Each row was made from one path, in order. Every step used is in the known rows, and no mark comes twice. Write each row's path.
Known rows:
zusu todagil bamoso: [ 17.7  -0.6   4.0  -5.4  11.6   1.0  12.8   3.5  16.4 -21.7 -41.6   4.2
   0.7  14.2  -8.1   2.0  -3.5 -22.6   6.1  22.6  -0.5  -1.5  -2.9  -4.4
 -23.6   1.2  20.3   2.5   0.1 -24.9   9.1 -11.5  -6.7 -10.1]
duniz zusu todagil: [ 18.3   8.3  12.8  -0.9  -1.2  -7.7   2.8  -3.0   8.5  20.7 -32.4 -21.7
  -0.6   9.0  11.4  15.2  -5.1   2.2   6.9  26.9   4.7 -12.4   3.4   3.7
  -5.2  -7.8  -5.0   0.5 -15.0 -13.9   1.9   5.7 -15.8 -25.6]
zalu duniz: [  9.1   0.1   8.2  -3.8   4.4   6.9   3.8  -9.4   8.5 -18.6 -14.3 -17.6
  -6.8 -22.8   1.9  26.2 -14.4  -9.2  13.4 -19.3  -1.8  -5.3   4.2  16.0
   9.6   5.0 -10.3   4.1 -10.0  14.1 -19.4  25.6  -0.1   2.3]
zusu todagil ludi: [ 10.1   6.4   7.4  -6.6   4.0  -0.5   1.6 -13.9  14.8 -15.7 -14.6  14.5
   5.7  14.0 -10.7 -17.8 -14.3  -3.5   0.0  20.9   7.4  -5.7 -10.0  -8.4
 -25.1  -7.1  15.0  -5.1 -11.6 -18.4  12.9  -9.7  -4.1   1.6]
ludi todagil bamoso: [ 10.8  12.1   1.8 -10.0  15.2   9.7  11.3  21.4  27.4   4.1 -20.3   3.2
  -0.9  18.8   0.7   1.6  -1.7 -27.8   0.8  23.2   1.0   6.4  -2.6 -26.1
 -12.3  -7.0  12.0   7.3  -1.8  -5.3  -3.3  -1.9  -6.9   7.7]
zalu sagugu zusu todagil: [ 17.0  12.5  -4.6   5.8   1.4  -9.5 -16.0  -8.2  -4.6  40.8 -10.0  -3.4
   1.9 -11.3  -8.0   6.3 -13.0   2.8   2.9 -16.9  -4.1  -4.1  -3.9  -9.3
 -10.1   3.0  -6.9   5.5 -13.2 -14.2  -1.8 -22.5   5.0  13.9]
duniz zalu sagugu zusu todagil: [ 18.8  -2.5  -1.7   1.0 -12.1 -10.5 -12.1 -21.2  -6.0  48.7 -33.1 -15.7
  -1.6 -28.4  -5.2   8.3  -2.3   6.7   4.9 -25.9   5.5 -12.3   1.6   1.7
 -10.4   1.2  -4.3  16.1  16.2 -10.3 -12.2  -1.9  -2.1 -11.9]
bora sagugu: [ -9.2  -0.8  -9.5   1.8   1.0  -6.7  -3.5   7.3 -11.2   3.5  -9.0  -5.1
  17.8   3.1   0.7  -7.1  13.7  12.2   9.4 -10.1   0.6   1.5   5.7   1.4
  -7.9  12.7  -3.0  -3.8   0.7   7.1   7.2 -12.6  11.4   4.7]
zalu duniz bamoso todagil: [ 28.3 -10.2  12.6  -6.8   8.9   1.3   5.9  -1.1  11.0 -48.2 -28.9 -42.0
  -4.3 -26.2  18.2  27.4  -5.5 -19.5  13.0   2.9   6.1  -2.9  -2.6  11.4
  17.1  -7.3   2.3  14.5  -7.8   9.8 -28.3  48.3  -6.8  -4.5]
ludi todagil bamoso duniz zalu: [ 11.7  12.2   5.2  -8.8   5.7  10.3   7.9  15.0  33.3  -2.4 -34.3   2.2
  -8.6   5.1   8.2   1.0   8.7 -21.4  -4.0  18.0   1.2  -2.7   1.8 -29.5
 -17.1 -10.9   9.7  19.5   8.8  -3.2  -5.8   6.0  -6.9  -7.5]
zalu duniz bamoso todagil ludi: [ 28.4  -6.6  13.7  -7.1   7.3   1.1   9.0  -7.6  14.3 -46.7 -24.2 -36.0
  -1.5 -22.8  15.2  19.6  -8.6 -15.8  10.0   4.6   9.0  -4.3  -5.1   8.6
   7.5 -11.3   3.4  13.1 -11.4  10.1 -24.2  47.4  -6.2  -2.8]
ludi todagil: [  3.3  13.1   3.6 -10.0   9.7   8.3  -4.2  15.7  18.4  10.1  -0.5  -3.9
  -1.8   9.9   4.5  -1.9  -8.1 -13.7   0.8  18.6   1.5   3.7  -5.7 -20.6
   3.1  -7.1   3.1   2.3  -6.5   4.7  -1.6   0.7  -4.6  17.1]
duniz bamoso todagil ludi: [ 27.1  -8.9   7.3  -5.7   4.0  -8.4   3.8   3.3   8.5 -41.3 -11.5 -25.5
   9.4   0.6  19.6 -10.3   7.3 -10.8  -4.5  34.5  14.5   2.1 -12.6 -12.2
  -3.5 -23.0  20.0  13.2  -2.0  -6.0  -9.5  34.4  -8.2  -8.2]
zakuvu bamoso todagil ludi: [ 13.9   1.6  15.1  -1.5  -1.3   2.8  25.6  15.9  10.0  -9.0  24.4  -6.0
  -0.8  25.4  15.4 -14.0  20.2  -2.9 -10.3  34.3  -3.6   7.2   0.9 -23.2
  18.2 -21.9  26.3  -2.0  -2.0  -2.9   9.8  35.7  -5.3   8.5]
bora sagugu zalu duniz bamoso: [ -3.6  -0.9  -2.8  -5.6   4.4  -7.5   0.2   1.5 -16.4  -1.6 -35.0 -14.4
  14.9 -26.4  -3.4  12.3   7.8   7.8  16.9 -29.5   6.4  -1.3   4.5  12.4
  -7.4  23.2 -10.6   2.8  -1.0  17.9 -13.4   3.1  11.5  13.4]
duniz bamoso: [ 19.4 -15.3   2.2  -6.5   8.1  -9.5  -1.6   3.9  -0.7 -28.8 -24.0 -29.5
   0.4 -12.2  11.3  15.2   2.3 -13.9   4.3  10.9   6.3   2.0  -6.3   8.9
  -0.7  -8.4  16.4  10.6   4.8   8.9 -15.1  20.6 -12.7  -7.5]
zalu duniz zusu todagil bamoso zakuvu: [ 32.2   4.3  18.2   1.2   7.3   0.9   8.9  -3.4  15.3 -14.0 -50.8 -29.8
  -5.4 -16.2   9.1  36.0 -11.4 -13.4  19.4   7.8   9.0 -13.8   8.9  11.1
   0.9  -4.0 -10.5   8.8 -15.0  -0.1 -15.1  36.2  -9.5 -22.8]
ludi todagil bamoso duniz zalu sagugu: [ 11.1  18.5   2.9  -8.3   2.7   7.1   4.1  12.6  30.0   1.7 -34.3   2.2
  -8.7   0.9   1.0   4.3   7.1 -21.4  -5.7  10.9  -2.4  -2.0   0.9 -34.0
 -19.9 -10.0   8.7  23.4  12.2  -4.2  -8.0   1.1  -5.0  -5.4]
bamoso todagil: [ 12.3  -0.6   5.0   3.7  -3.6   1.9   3.7  10.7   5.0 -23.2   5.8  -8.5
   6.5   9.5  18.9 -18.8  14.4  -2.1  -8.2  30.8   1.9   1.3  -4.0 -19.9
  14.6 -12.7  -1.7   4.3  -1.7 -20.7   5.9  20.9   5.8  -1.8]
duniz zalu sagugu: [  5.9  -0.6  -4.1  -2.1 -16.8 -11.5 -10.2 -17.0  -9.2  35.3 -21.8 -15.2
  -1.9 -33.2 -12.8   9.6   2.6   7.9   0.0 -27.4   1.8 -10.2   1.8   0.1
  -7.3   0.3  -0.6  19.3  30.4   0.3 -13.3  -0.1  -1.1 -16.2]
bamoso duniz zalu sagugu bora: [  7.9   9.2   1.6   9.3 -22.5  -0.1 -17.8 -15.3   1.4  -8.6 -26.5  -2.3
 -18.4 -32.5   5.2   4.5  23.9   7.8 -10.7 -22.7  -9.3 -17.8  11.0 -10.0
  -6.0  -4.3  -9.3  27.7  28.3  -1.6 -16.7  -4.1   8.7 -27.2]
bamoso duniz: [ -2.7   7.4   5.1   7.4 -11.1   5.5  -4.7  -4.2  13.4 -29.4 -16.5   9.0
 -14.7  -9.9  13.9  -2.3  18.8   5.6 -12.2  -3.5  -5.8 -10.9   6.1 -12.0
  -8.9  -8.5  -5.7  15.2   4.0   1.8   4.0   5.5   4.0 -19.2]

Which path is each row?
[ 14.8  -3.1  13.4   0.2   0.0   3.4  23.5  23.1   4.4 -10.7  16.5 -16.9
  -5.1  18.8  19.9  -1.3  24.0  -7.2  -6.1  30.2 -10.5   7.9   4.1 -16.8
  29.8 -17.1  22.6  -3.1   2.7  -1.3   7.2  36.3  -4.9   9.0]  zakuvu bamoso todagil
[ 34.6 -16.0   5.6   5.3  11.3 -10.9 -11.4  16.9  -7.1 -39.7 -29.8 -31.1
   5.9 -20.3  12.7  14.0   7.5 -14.7   4.3  21.7  20.1   0.3  -5.0   0.1
  -1.0 -14.1  11.6  14.5  10.0   8.9  -9.1  35.0  -3.7 -13.3]  duniz bamoso zakuvu
[ 19.4   8.6  16.0  -1.5   5.2  -1.4  10.4  -4.8  -1.1   7.5 -51.4  -6.4
  -3.0 -32.6  -4.5  30.3  -7.8  -7.6  11.6 -11.9  14.9 -10.7   5.2   6.6
  -8.6  11.8 -17.4   9.1  -5.2   0.1 -20.2  23.4   0.1  -3.2]  sagugu zalu duniz zusu todagil bamoso zakuvu
[ 22.6 -11.3   9.8  -8.3  10.0   0.4   4.0  -5.9   8.5 -34.9 -33.1 -37.9
  -7.3 -31.3   8.8  37.2 -13.2 -18.4  16.8 -13.2   3.5  -3.0  -1.4  22.4
   8.9  -1.1   2.2  11.9  -7.6  20.7 -30.2  38.0 -10.0  -3.3]  zalu duniz bamoso
[ 28.5 -15.3   5.7  -3.8   5.0  -8.6   1.6  12.2   3.2 -42.9 -19.1 -36.0
   6.1  -6.1  22.9   2.0  10.7 -14.6  -1.7  30.2   8.4   3.3  -9.3  -6.0
   8.2 -16.7  15.2  13.9   3.0  -4.9 -10.9  33.8  -8.0  -9.2]  duniz bamoso todagil
[ 17.4  17.6   2.3  -4.8   3.2   8.9  -2.0  13.4  25.1  -0.4 -27.6   2.3
  -9.7   0.2   1.7   2.8   9.6 -24.2  -4.7  11.3  -6.1  -1.8   4.0 -32.7
 -15.7  -6.8   6.0  23.3  14.7  -7.6 -16.4  -9.8   0.3  -5.0]  ludi todagil bamoso duniz zalu sagugu bora
[ -0.1  -3.4  -0.9  -3.7   2.9  -7.1   0.9   3.2 -14.5  -9.7 -30.0 -16.3
  18.2 -23.5   4.4   5.6  12.5   7.2  13.7 -20.2   7.4  -0.8   3.1   5.4
  -4.3  18.3 -10.4   4.8  -1.5  11.6 -13.4  12.3  12.9  13.6]  bora sagugu zalu duniz bamoso todagil
[ 14.8   9.4   6.6   3.9  -2.2   1.5  18.4   4.0  24.5 -11.7 -44.1   3.3
  -9.6   7.6  10.9   8.5  22.6  -9.3  -5.5  14.9  -0.9  -8.4  10.4 -15.3
 -26.0  -9.3   3.3  21.1   3.9 -14.0  -3.1   6.4  -7.5 -38.3]  todagil bamoso duniz zusu
[ 40.1  -7.5   5.7  10.5  16.6   2.0   0.4  -1.1   8.2  20.1 -34.6   5.4
   7.0   8.8  14.6   0.6  -4.8 -12.5   9.8  13.3  12.7  -2.9   1.6  -5.0
 -14.3  -2.6  -3.4  -1.1 -23.6 -29.8   4.6   2.4  -0.7   1.4]  sagugu zusu todagil bamoso zakuvu
[  7.4   3.4  11.1   2.0 -14.4   0.2  13.2   6.1   5.8  -0.9  -9.4 -12.2
 -21.7 -12.5  10.6  14.7  30.3   2.7  -9.1  -4.7 -14.9  -5.9  12.2  -9.8
   9.2 -13.5  19.3  14.6  21.0  14.0  -1.8  25.8  -6.1 -10.4]  zakuvu bamoso duniz zalu sagugu
[ 23.7  -2.1  -1.7  -0.9  -8.6 -10.3  -4.9 -18.9  -2.4  45.7 -38.5 -11.8
  -1.1 -24.3  -7.1  10.2   0.6   0.3   5.3 -22.9   4.8 -10.7   2.9  -2.5
 -19.7   0.9   0.3  19.2  18.4 -14.5 -14.6  -2.4  -3.6 -16.7]  duniz zalu sagugu zusu todagil bamoso
[ 16.7   2.3   5.9  -2.0   6.6   3.9  10.5   1.0  22.9 -37.9 -50.4   8.5
  -7.6   8.7   0.0   0.8   5.4 -19.3  -0.1  21.5  -3.7  -7.9   0.6  -9.8
 -28.3  -3.3  16.8   9.8   1.0 -25.9  10.1  -8.3  -4.2 -19.4]  zusu todagil bamoso duniz
[ 19.1  -2.5   6.6  -2.6   1.8   1.8   9.0  -4.3  21.4 -31.2 -57.8   3.5
  -8.4   2.2  -0.2   3.4   8.0 -17.3   0.4  16.5  -0.3 -10.2   2.2  -6.8
 -28.1  -3.1  18.1  14.7   9.6 -26.4   7.5  -3.9  -7.0 -27.6]  zusu todagil bamoso duniz zalu
[ 24.8   4.5   3.3   0.1  -0.2   0.6   1.6  -4.1  13.4 -27.7 -50.8   3.4
  -8.6  -3.9  -6.7   4.8   9.1 -19.5   0.5   9.1  -7.9 -10.0   4.6 -10.5
 -25.9   1.0  13.9  17.1  15.9 -29.9  -4.8 -19.7   0.0 -20.8]  zusu todagil bamoso duniz zalu sagugu bora
[ 13.5  19.1   7.8  -6.1   8.0  10.0   8.4  19.1  34.7   1.7 -32.4  -0.5
  -7.2  14.1  12.5   4.8   6.7 -21.7  -3.7  28.1   0.8  -2.0   2.1 -31.5
 -16.6 -13.5   5.0  16.7  -3.5  -4.6  -3.3   6.4  -9.7  -7.7]  ludi todagil bamoso duniz zusu
[ 31.7   6.2  13.2   4.1   3.9  -7.4   7.0   7.3  11.4  11.1 -48.2 -18.4
   2.4  10.4   9.8  15.1   1.6  -7.5   7.9  35.7  11.0 -11.1   6.3  -4.9
 -12.8 -10.5  -0.4   7.6  -8.1 -20.5   4.3  10.9 -14.2 -35.1]  duniz zusu todagil bamoso zakuvu
[ -3.2   5.3   1.2  -3.6   1.4  -7.2   0.5  -1.5 -12.6  12.4 -41.5 -11.3
  13.6 -19.4  -2.9  13.4   3.7  12.5  18.0 -22.9   6.2  -6.3   7.6  10.2
  -9.9  22.6 -15.7  -1.8  -7.8   9.1  -5.3  -2.5   9.2   6.7]  bora sagugu zalu duniz zusu todagil
[ 18.1   4.0   4.5  -2.2  -0.9  -1.2   5.3  -6.0  18.8 -22.4 -57.5   2.4
  -7.7  -3.7  -7.4   5.3   7.0 -16.9  -0.4   9.0  -2.9 -10.9   1.0 -11.7
 -30.8  -2.3  17.0  17.0  13.7 -22.9   5.9  -9.9  -4.8 -22.8]  zusu todagil bamoso duniz zalu sagugu
[  4.7  10.1  12.7  -6.2  -0.4  -1.0   8.3 -12.5  -6.0  22.8 -31.0  -6.8
  -4.3 -34.3  -1.4  27.6  -9.4   2.9   9.4 -26.1   8.5  -9.7   4.4  13.9
   1.9  13.6 -23.3   5.4 -10.0  10.2 -25.5  18.7  -1.2   3.7]  sagugu zalu duniz zusu
[ 14.5   3.5  10.5   4.3 -15.0   1.9   7.3   7.0   1.9  -1.7  -4.6 -11.9
 -22.5 -10.8  10.6  15.0  32.8  -2.0  -8.6  -6.5 -19.2  -4.8  15.6  -9.8
  15.4 -10.5  15.9  14.3  25.1  10.0 -12.6  16.0  -0.9  -9.1]  zakuvu bamoso duniz zalu sagugu bora
[ 11.1  15.9  -8.6   8.6  -6.4  -6.1 -21.7  -2.5 -17.0   9.7  14.3  -4.0
  -2.8 -15.6 -20.2   5.1   0.6  -2.4  -3.0 -18.2 -18.2   0.4   6.7 -10.1
   5.2   9.7  -9.3   9.0  15.1  -8.7 -22.8 -40.1  17.7  10.6]  zalu sagugu bora
[  0.0   6.1   0.5  -4.2   4.9  -6.5   8.8   1.1  -8.2   6.4 -48.4  -7.6
  15.1 -15.2  -5.3  14.0   6.9   5.4  18.5 -21.1   6.1  -5.6   8.9   7.2
 -16.7  23.0 -12.3   2.1  -6.7   3.9  -7.5  -2.2   8.4   2.5]  bora sagugu zalu duniz zusu todagil bamoso
[ 18.4  -0.1  13.2   2.7 -10.3   1.2  10.5   1.4   8.8   9.0 -18.0 -10.7
 -20.6  -9.1  15.3  14.7  24.8   0.7  -5.5  -3.8 -11.5  -6.8  10.6 -10.5
   6.7 -12.9  17.4  11.7   9.0   4.4  -0.4  23.3  -7.9  -7.5]  zakuvu bamoso duniz zalu sagugu zusu todagil
[ 19.5   1.7  -1.0  -0.6 -12.5 -10.9 -12.1 -27.3  -3.1  53.8 -25.1  -7.3
   2.2 -24.7  -7.5   0.1  -5.7   9.4   2.0 -23.5   9.4 -12.5  -0.7  -4.0
 -19.0  -2.0  -0.3  14.8  13.4 -10.2 -11.7  -2.2  -1.8  -9.9]  duniz zalu sagugu zusu todagil ludi
[-10.9   3.3  -3.4  -2.7   2.2  -4.3   0.4  -1.2 -16.0   7.6 -27.7  -3.9
  13.4 -22.7  -7.2   6.9   7.3  12.2  14.8 -34.3   3.8  -1.5   6.4   8.8
  -7.0  25.3 -16.1  -0.7  -2.9  15.9  -8.8  -3.4  15.6  15.8]  bora sagugu zalu duniz
[ 16.7  16.4  -2.8   3.7  -0.1  -9.2 -14.0 -15.0  -0.6  40.1  -4.3   4.9
   4.1  -7.4 -11.6  -2.8 -16.3   5.3  -0.3 -13.7  -0.1  -3.6  -5.4 -13.3
 -18.8  -0.2  -5.2   4.3 -17.0 -15.5   2.3 -22.4   5.1  15.7]  zalu sagugu zusu todagil ludi
[  7.5  -2.8  13.5   0.8 -11.9   3.5  17.2   7.7   8.4  -5.5 -12.7 -11.3
 -22.0  -5.4  17.3  13.1  32.2   0.3  -7.8  -1.0 -11.7  -4.8  12.7  -6.3
  12.3 -14.7  19.8  10.4  19.6  14.4  -1.3  30.7  -8.6 -12.8]  zakuvu bamoso duniz zalu
[  8.4  -0.1   9.2 -10.3   5.2  -2.0   4.7 -10.4  -7.1  -9.1 -38.0 -12.3
  -4.2 -42.9  -3.2  28.0  -8.9  -7.5  11.2 -30.0   8.9  -4.7  -3.9  16.9
   0.7  13.7  -9.7   9.4  -1.0  15.6 -29.8  22.6   0.0  11.6]  sagugu zalu duniz bamoso
[ 11.8   8.7   6.3   6.0 -18.2  -1.8 -14.3 -25.0  12.0   4.6 -34.5   4.2
 -12.5 -27.1   7.1  -4.9  13.4  13.5 -10.9 -17.8   1.0 -19.6   3.7 -16.3
 -25.8 -11.7  -4.2  24.3  10.3  -6.3  -3.1   3.0   2.1 -24.7]  bamoso duniz zalu sagugu zusu todagil ludi
[ 10.3  12.7  13.8   6.8 -10.7   0.6  -3.5  -5.6  18.7 -16.2 -38.6  -7.4
 -15.4  -4.7  21.1   6.7  15.6   7.3  -6.2  16.2  -2.5 -19.3   8.6  -8.7
 -10.7 -14.6  -9.1  14.8  -7.2  -7.1   3.3   9.0  -6.7 -36.7]  bamoso duniz zusu todagil
[ 10.8   5.8   0.1   1.2  -6.7  -0.1  11.5  -2.7  17.9 -12.5 -48.0   7.6
 -10.4 -11.0  -0.9   5.5  22.5 -12.1  -6.8  -6.8  -3.4  -8.5   9.0 -16.8
 -31.2  -4.7   9.2  29.9  25.2 -10.8  -7.6   0.9  -1.0 -34.0]  todagil bamoso duniz zalu sagugu
[ 20.2  15.0  -2.8   7.3   0.1  -6.3 -11.0  -7.0   5.1  25.3 -25.4   2.6
  -2.6 -10.9  -4.7   4.0  -4.0  -1.2  -0.9 -14.5  -6.6  -6.7   0.2 -15.8
 -19.7   0.5  -4.6  13.4 -10.6 -18.2  -0.1 -21.5   5.2   4.4]  zalu sagugu zusu todagil bamoso duniz
[ 34.2  -8.1   6.1   4.9   7.8   3.7   2.9 -12.8  15.0  19.3 -45.5   4.5
  -2.0   1.3  19.9   1.4   1.4  -7.4   6.7   2.6   8.9  -8.8   4.4  -3.4
 -19.9  -2.6  -2.2   7.5 -16.8 -29.4  -1.9   0.8  -5.2 -10.4]  sagugu zusu todagil bamoso duniz zalu
[ 17.1  12.4  14.2  -2.1  -2.9  -7.2   4.2 -11.1  12.0  22.3 -25.4 -13.0
   3.8  14.2   7.0   2.4  -8.7   6.0   3.3  30.3  11.1 -13.2   0.4  -3.2
 -15.3 -13.2  -1.6  -0.7 -19.7 -14.4   5.2   5.2 -17.2 -25.4]  duniz zusu todagil ludi
